Each row was made from one path, in order. Every step used is in the known rows, and no mark comes twice. Write each row's path.
Known rows:
gefe mumuf furet: [  2.5   4.7  -7.2 -13.4 -11.7 -14.5  15.3  15.9   4.4 -32.1  14.1  -2.9
 -15.2 -30.1  47.0   9.9  -9.7 -29.7   4.8  -1.0 -21.9   8.4  -3.4]
dugamet sizik: [ 28.5  13.4 -12.8  -2.8 -14.0   1.4  25.4 -10.3 -14.0  34.1   2.8  30.1
  -2.8  -5.7  -3.1  -4.7 -14.4   4.7  -3.1   8.7 -22.9   8.6 -26.0]
narugi boba: [-27.4  12.5 -11.0  11.6 -24.6  17.2   2.3 -24.9 -16.2  29.6  -4.6  18.3
   7.8 -26.5 -19.7  -2.0   9.4   9.2   2.0   4.9   2.4  -6.7  -7.4]
furet mumuf gefe: [-32.9  -0.2  -0.1 -22.0 -33.0  -2.3  21.9 -19.2   3.5 -38.5  -2.0 -30.9
 -18.5   5.5  11.7   6.3 -24.9  -8.6  -9.7  10.6 -11.5  26.2 -18.0]
sizik dugamet: [-14.9  40.2 -19.2  25.2 -41.6 -19.7  59.8 -33.8   9.8   0.7 -10.9  15.4
  -5.5 -12.0  15.3 -18.5  -7.6 -41.4 -13.4 -15.8 -22.6  -4.8 -45.6]
narugi boba furet mumuf: [ -5.6 -17.5   6.4  -3.5 -17.6  46.2 -22.4 -37.8  22.9  -3.1 -21.4 -36.1
   8.5  22.3  -9.4 -24.0 -18.2   1.1 -17.9 -11.4  18.7 -10.6 -14.2]
narugi boba furet lura gefe mumuf: [ 51.5 -27.1   1.6  17.2  30.8  -7.2 -15.1  -5.0   5.1   9.3  -7.8  20.6
  11.3 -17.3 -11.3 -13.4  14.9 -13.5 -19.7 -14.9  22.4 -13.1  26.0]
furet lura: [ -7.0  13.8   2.3  10.4 -34.3  -5.3  18.7 -16.7   5.9  13.7  11.7  18.8
   2.7   9.3  -2.0   6.2  -9.3  12.7  -3.8  -2.6  22.9   7.3  -8.0]
boba furet lura: [ 12.4  -1.2   1.4   6.1   1.6  -9.6 -10.9 -10.7  17.7  -2.2  -1.4   7.7
  15.2  36.3   8.1 -13.3  -7.5   6.1 -22.5 -12.8  28.9  -8.9  -4.6]
bobe furet mumuf gefe lura: [-29.7   1.2 -15.9 -30.0  -6.1 -14.5  20.7  12.8 -16.1 -35.0 -12.1 -25.2
 -26.9 -19.4   7.3  25.3 -14.0  15.5  -0.9   8.2 -22.7  10.2  22.4]
lura gefe mumuf furet: [ 20.1  -0.4 -21.8 -10.2  12.9 -44.7  15.6  33.1 -10.0 -25.9  11.4  -5.6
 -16.5 -38.0  33.7  -2.5  -2.7 -43.9   2.7   4.3 -23.9   6.8  11.5]
lura gefe mumuf furet bobe: [ 11.5  -1.3   2.3  -3.1   7.8 -10.1  -7.5  31.5  19.5 -15.7   8.6 -17.0
 -10.2 -23.4  10.2 -11.4 -16.8 -21.2 -13.0  10.1  -9.9   5.2  16.5]
sizik dugamet narugi boba: [ -9.8  24.8  20.3  42.1  -1.9   5.6  19.4 -41.6 -20.7  15.8 -17.7  33.8
  13.2 -18.6   9.0  -5.6  10.3 -35.1   9.9  -2.5 -24.8  -1.8 -34.7]
bobe narugi boba: [-20.8  14.6   1.1  11.3 -16.7  32.3  -0.4 -11.2 -17.4  31.5   3.1  16.2
   0.5  -4.6 -28.4  19.3  22.4  14.8  20.3  -6.9   6.2  10.0  -8.9]
narugi boba talad: [-18.7  -8.3  -9.4  13.2 -19.7 -12.0  -0.7 -21.8 -16.5  27.9  -5.5  16.8
   7.8  -9.7 -12.0  -7.8  30.6  23.5   4.4  19.6 -12.3 -32.8 -20.4]
lura gefe mumuf furet bobe narugi boba talad: [ 21.9 -28.8  15.7   9.6  32.2  -6.1 -30.2  25.3  -3.8   8.7   5.2   3.3
  -6.5  -0.6  -8.6  -1.3  28.5   7.6  13.6  13.3 -19.2 -10.5   9.6]
bobe talad: [-19.3 -15.4 -15.2 -18.6 -24.2  -5.1  54.3  -6.2   2.3  18.6  -3.0  -7.3
   4.2  -7.6  12.5  16.1  11.1  10.2  -8.9  11.0 -29.0  -7.0  -4.6]
dugamet narugi: [ -4.9  16.5  17.5   5.9 -16.5 -11.8  16.4  -6.1 -12.1   5.2   1.2   4.5
   8.4  -9.2  15.5  21.0   6.7 -11.8  11.5  14.0  -9.2  -1.2 -21.8]
bobe narugi boba talad: [-11.5  -6.1   1.3  12.2 -11.5   0.7  -4.5  -9.1 -16.9  31.7   1.6  16.0
   0.7  11.3 -18.4  11.6  41.8  28.7  20.1   9.6  -8.8 -18.9 -21.2]
lura furet bobe narugi boba: [ -3.9   9.0   7.4   4.9  19.3  51.9 -33.5  10.7   3.9  27.5  12.4   0.1
  13.6   3.6 -30.6  -6.3   5.0  15.1  27.2  -6.6   9.3   1.4  13.3]
lura furet mumuf gefe: [-10.7  -3.3 -14.5 -33.7   5.3  -7.8   6.9   4.4   1.7 -49.3   8.5 -39.7
  -8.8   3.0  26.4 -11.0 -29.8 -25.5   9.1   4.8 -17.1  15.7  -1.1]
mumuf gefe lura: [-28.6  17.2 -10.6  -1.8  -9.0 -39.6  31.7  15.0 -21.9 -12.6 -12.5  24.5
 -12.0 -37.9  -1.4  30.9  13.0  11.2 -16.2  18.1  -3.0   9.8   8.2]

Write each row's path:
[-10.3   5.5  12.7   3.1  45.4  26.8 -29.2  28.9 -13.6   8.3   1.8  17.0
   4.6 -14.1 -29.4  15.6  14.8  21.1  18.0   3.2   3.6  13.5  30.4] : mumuf gefe lura furet bobe narugi boba
[  2.2   6.1  13.2  -1.3  -0.9  29.2 -23.5  16.9  37.2   6.4   0.4 -21.9
   6.1  42.9 -15.8   1.2   2.9  13.2 -14.9 -13.0  20.9  -1.4  -8.0] : boba furet bobe narugi
[  8.8   1.7  -6.2 -20.5 -21.2  16.9  20.1   0.5  14.9  -0.4  -3.9 -33.8
  -1.9 -15.7  -2.8   2.4 -23.7  -0.9  11.4  -4.2  12.8  -7.7  11.0] : gefe lura furet mumuf
[-11.3  -4.2  10.1  13.0   7.2  36.8 -47.1 -12.1  28.4  16.1 -15.2  -7.8
  23.2  12.6 -22.9 -31.6  -4.0  16.4 -31.7  -0.8  20.7 -21.5   0.8] : narugi boba furet bobe
[ -1.0 -15.6  11.8   3.5  49.3  -6.0 -31.4  29.8 -16.2   7.9  -0.6  17.5
   4.6   1.5 -18.0   9.1  33.3  34.3  18.2  21.2 -12.1 -14.6  18.3] : mumuf gefe lura furet bobe narugi boba talad
[-14.1 -10.5  17.6  15.8 -11.8  23.1 -22.0  -7.4   5.8  35.9   1.4   7.9
   5.9  20.6 -32.5   4.2  30.3  41.8   9.4  12.7  -1.0 -17.8 -16.4] : furet bobe narugi boba talad
[-33.0  -2.9 -23.2 -41.3  -7.3  -8.4   9.1   2.8 -10.2 -53.6   2.4 -47.9
 -26.5   4.8  26.4   0.0 -28.3  -3.7   7.3   2.6 -40.8  14.6   4.8] : bobe furet mumuf gefe
[  0.9  -1.5  -2.1   8.3  19.6  22.9 -29.1  -0.8  -1.6  11.3  -9.6   4.8
  12.8  22.4 -11.7  -5.0  23.9   3.1  -2.6 -16.3  13.9  -9.5  -6.2] : bobe narugi boba furet
[ 13.8  -7.5  16.9  17.8  21.5  21.2 -32.1 -10.5   4.2  13.4  -1.4  22.1
  15.6  44.1 -11.7  -2.2  10.0  16.7  -2.0 -22.3  33.8   4.0   3.3] : bobe narugi boba furet lura
[ 57.7 -25.2  10.6  16.7  37.3   5.2 -17.5   7.5   4.4  10.4  -2.2  20.5
   5.1   2.7 -17.3   4.0  25.7  -9.2  -3.1 -25.9  25.2   0.9  25.2] : bobe narugi boba furet lura gefe mumuf
[ 13.8   6.0 -15.7  11.6  -4.0 -42.2  18.9   2.1 -13.1  20.4   6.0  14.4
  -0.3  -2.7 -19.1  -9.8  -1.7  -5.5  -7.0   5.7  19.9   3.1  10.7] : furet lura gefe
[ 12.9  -1.4  14.3   0.2  -5.0 -10.6   8.6   4.6   9.8 -25.0  18.6  17.2
  -9.1  -3.3  42.6  11.0 -21.9 -14.7   4.3 -10.1   2.9  18.8   5.1] : gefe mumuf furet lura
[ -0.2  14.1   8.5 -12.7  33.1   3.8  -8.4  47.9   6.4  -9.7  11.2  -2.2
  -3.7   0.8 -12.9  22.3   4.2  12.3  13.3   2.5   2.7  15.5  23.4] : mumuf gefe lura furet bobe narugi
[ -8.1   8.6 -23.4 -12.9  -5.1 -12.9   5.3   6.5 -11.0  -2.4  16.5  -0.2
  -6.5   9.6  11.5  -1.8 -14.4  17.1  15.9 -10.1  -8.8  -5.4  17.6] : bobe furet lura
[-10.6  12.7   2.4   1.2  -2.8 -23.9   1.9   6.7  -5.3 -18.2  18.8  12.6
  -5.8  17.0  33.1  -4.2 -26.8  -5.3   5.7   0.5   5.6  20.7  -1.2] : mumuf furet lura
[  0.3 -11.6   0.5 -15.4 -32.0  24.1  -2.5 -26.2  37.8 -16.6 -14.4 -49.7
   2.3  31.1   5.7 -18.4 -25.7  -7.7 -24.5 -10.9  16.1  -9.2 -22.0] : boba furet mumuf
[-10.6  -8.1   4.5 -14.2  -1.7 -12.8   7.6  -1.3   8.3 -34.5 -27.2 -17.5
 -10.5  -1.3   3.7  15.5 -10.0   5.4 -31.8   5.5   9.2   6.8   4.1] : boba furet mumuf gefe lura
[ 65.4 -30.7  28.8  22.7  48.0 -10.0 -22.3  -1.3  -3.6   4.5  -9.8  24.2
  18.8 -12.6   0.1   1.0  19.9 -22.3  -6.9  -8.8  16.1 -10.3  21.9] : dugamet narugi boba furet lura gefe mumuf
[  8.5   3.2 -15.2   3.2  24.3 -57.9   4.0  25.6 -23.8  -7.5  12.4   7.7
  -8.3   2.3  10.4 -18.2 -16.1 -23.7   0.3   8.7   2.5  16.7  15.6] : mumuf furet lura gefe
[  5.2   1.2 -11.7 -27.5 -24.2  21.6  10.7  -8.1  19.0 -11.4   9.4 -48.7
   1.3   2.7  11.2 -17.9 -33.5 -17.3  17.5  -6.7   2.9  -5.2  -6.9] : lura furet mumuf
